Each row comes from the steps of one walk. Every step used is in the known rows, and no mark comes twice. Write the walk behind each row, first mark first.
Known rows
fezaz -> zeko -> pufak -> sona: [  7  11  -6  -6 -19  -4  27  21  -3   7 -20   9  -8  17   1  10  -3   9
   5   9   7  24]
lebig -> fezaz -> famu: [  5  12  -1  -1   1   2  10   1  10   0 -14   9   7   1  -1 -14  -3   8
   6   4  10  17]
fezaz -> gebazak -> pufak: [  8  14  -2  -4  -4  -3 -10   1   7   6 -32   7  13   5   2 -44  -3   8
  -2   5  20  -2]
sona -> fezaz -> gebazak: [ -5  18  13  10  -8  -2  -4  -1   6  -1 -25   9  -4   9   3 -53   7  -1
  10  -2  16  -4]
zeko -> fezaz -> gebazak: [ 10  25   7   2  -9  -9  -1   1   5  -1 -16   5  -1   4   2 -73   3  -1
   1  11  13  -6]
zeko -> fezaz: [  7  12   1   4  -8  -7   1   4  -1  -2   0   3 -10   1   1 -29   0  -1
   0   9   5  -3]
sona -> fezaz -> gebazak -> pufak -> guvu: [ -9  17 -10   8  -6 -14 -20   8   1   3 -26   8   5  14   7 -35   2  13
   9   7  15   0]
lebig -> fezaz -> gebazak: [  9  16   5  -6  -1  -8  -2  -8  13  -3 -21   5   4   3   3 -82  -1   6
  10   7  12   2]
famu -> fezaz -> gebazak: [  9  19   9   9  -5  -1  -4  -5   7  -5 -19   7   1  10   2 -68   3  -9
  -7  -5  11  -3]
sona -> pufak -> zeko -> fezaz -> lebig: [  7  19   1  -6 -18 -13  18  20   1  -2  -7  24 -29   4   4 -33   6  -1
  -5  13  15   6]
gebazak -> pufak -> sona -> fezaz -> lebig: [  6  17   9  -1 -15   0   8  15   1   5 -23  14 -39   7   1  -7  12  18
  10  -6  19  11]
famu -> pufak -> sona -> fezaz: [-11   3   9  15 -21  11  12  19   6  -5 -14   6 -19  15   3   9   4   0
  13 -10   8   5]
gebazak -> pufak -> sona -> fezaz -> zeko: [  9  10   3   5 -17  -4  14  16   0   5 -49  13 -21   7   3  -7   4  17
  13   8  16  22]
famu -> fezaz -> gebazak -> pufak: [ 13  19   2   6  -8  -3 -12  -1   9   2 -34  10   6  11   3 -65  -2   0
  -9  -3  22  -3]
pufak -> zeko -> fezaz: [  2  17   0  -2 -13 -14  10  11  -3   0 -10  15 -15  -1   3 -32   0  -3
   0  10  -2   6]
zeko -> fezaz -> gebazak -> pufak -> famu: [  5  38   3 -13 -15  -3   3  14   5   6 -31  17  -2   7   1 -49  -1  14
   0   5  14   2]
zeko -> fezaz -> famu: [  7  21   1   7  -7   0  13   9   2   1 -10  10   1   2  -1  -6   1   0
  -3   8  12  10]
sona -> fezaz -> zeko: [  6   7   4   9  -7  -3   9   5  -1   0 -28   9 -15   3   3 -11   4   3
   6  10  13  11]
lebig -> fezaz -> famu -> pufak: [ 3  6 -4  3 -6 15 13 12 17 -5 -6  7 12  5  2 -4 -9 -3 -1  2 17  7]
zeko -> pufak -> famu: [ -9  23  -4 -15 -14   3  13  19  -3   5   3  14   0  18   0  18  -5   6
   0  -5   2   7]
pufak -> sona -> fezaz: [ -9   7  10  11 -16   0  10  10  -2  -1 -17   7 -24  11   2   1   9   8
  20  -8   2   9]
gebazak -> pufak -> famu -> fezaz -> zeko: [ 19  21  -1  -4 -12   2  11  12   2   2 -37  18 -10   8   2 -19  -2   7
 -12   3  11  17]

Which walk is each row?
[  3  24  -6 -17 -15   0  22  22  -3   7 -13  17  -1  15   1  15  -5   8
  -4   6   6  17]
fezaz -> zeko -> pufak -> famu
[-11  23   3  12 -21   5  22  21   0   5 -21  18  -6  23   0  25   3   7
  13  -7  16  23]
zeko -> pufak -> sona -> fezaz -> famu
[ -3  11  -4  -4 -18  -1  16  18  -4   5  -4   5  -5  19   1  14  -3   7
   9  -3   2  14]
zeko -> pufak -> sona
[ 16  12 -11  -9 -10 -11  12   9   3   3 -16  11  -1  14   4 -31 -12   5
   3  17  19  15]
lebig -> fezaz -> zeko -> pufak
[ -4  -2   1   2 -15  12  18  19   7  -3  -5  -2  -6   8   2  17  -2   0
   3  -5   0   6]
famu -> pufak -> sona
[  0  12  13   5 -18  11  16  20   7  -3  -8  10 -39  10   3   1  11   3
   6  -8  16   5]
famu -> pufak -> sona -> fezaz -> lebig
[ -7  14 -18   7 -12 -16   0  18  -7   3  -8  11  -4  23   8   5  -3   6
   6  15  12  14]
sona -> fezaz -> zeko -> pufak -> guvu
[  8  25  -7 -22 -14  -3  21  18   2   4 -16  19  -5  14   2 -15  -9  13
   5  10   9  20]
lebig -> fezaz -> zeko -> pufak -> famu
[-11  15   3   9 -24  -2  12  18  -4   2 -13  12 -20  25   2   5   3   6
  18  -8  10  11]
zeko -> pufak -> sona -> fezaz
[ -8  27   9   7 -23  -3   9  12   3   3 -28  14 -10  25   3 -41   5   5
  16  -5  17   8]
zeko -> pufak -> sona -> fezaz -> gebazak
[ -6  21  16   8 -16  -1   8   6   4  -1 -33   9 -13  12   2 -45  10   8
  18  -5   9   7]
pufak -> sona -> fezaz -> gebazak
[ -2   5  -4   8  -7  19  15  15  11  -2  -3   6  16   6   1  28  -4 -10
 -10  -1  14   5]
fezaz -> famu -> pufak
[ 16  20   7  -5  -6  -5   5   7   0   0   5   7 -31  -1   1 -34   8   3
  -5   8  13  -1]
zeko -> fezaz -> lebig
[ -6  20  -5   6 -19  -7  25  22   3   1 -21  26   4   8   2  -6  -2  -4
  -3  12  13  17]
sona -> pufak -> zeko -> fezaz -> famu
[ -5   8  -5   0 -11  10  24  22   9   0 -14  18  10   3   3  22  -4 -12
 -10   1   5  15]
fezaz -> famu -> pufak -> zeko
[  2  14  -2   1 -18  -4  13  20   5  -5  -6  13 -10   4   5 -23  -4 -12
  -6  10   4   1]
famu -> pufak -> zeko -> fezaz
[  1  17   7   0 -10   7   6   6   0  -4  -5  12 -13  10   0 -14   2  -2
  -7 -14  -3   4]
pufak -> famu -> fezaz
[  5  16  -2  10 -13  13  15  19  11  -3  -3   8   8   6   2   5  -5 -10
 -10   7  18   3]
zeko -> fezaz -> famu -> pufak
[ 17  26  -1 -13 -12 -13   8  17   0   5 -16  21 -32  -2   4 -37   4   7
  -7  12  16   8]
gebazak -> pufak -> zeko -> fezaz -> lebig
[  8  27  -7   0 -13  -7  15  18   2   6 -31  24   2   1   2 -10  -2   4
  -5  11  14  20]
gebazak -> pufak -> zeko -> fezaz -> famu
[ 17  15  -8   4 -15  -5  11  11  -1   2 -14  12  -3  22   4 -20  -7  -8
 -12   6  17  12]
famu -> fezaz -> zeko -> pufak
[  7  19  -7  -4 -15 -16   3  15  -1   4 -23  17 -11   0   4 -34  -4   3
  -1  12   7   7]
gebazak -> pufak -> zeko -> fezaz
[-16   8  -1  -8 -14   5  15  17   2  -1  -6  17   3  10  -1  14  -1   6
   2  -3   2   2]
sona -> pufak -> famu
[  5  15   2  -5 -14  -2   6  10   5   6 -38   6   0   7   1 -30   1  16
   8   0  10  11]
fezaz -> gebazak -> pufak -> sona
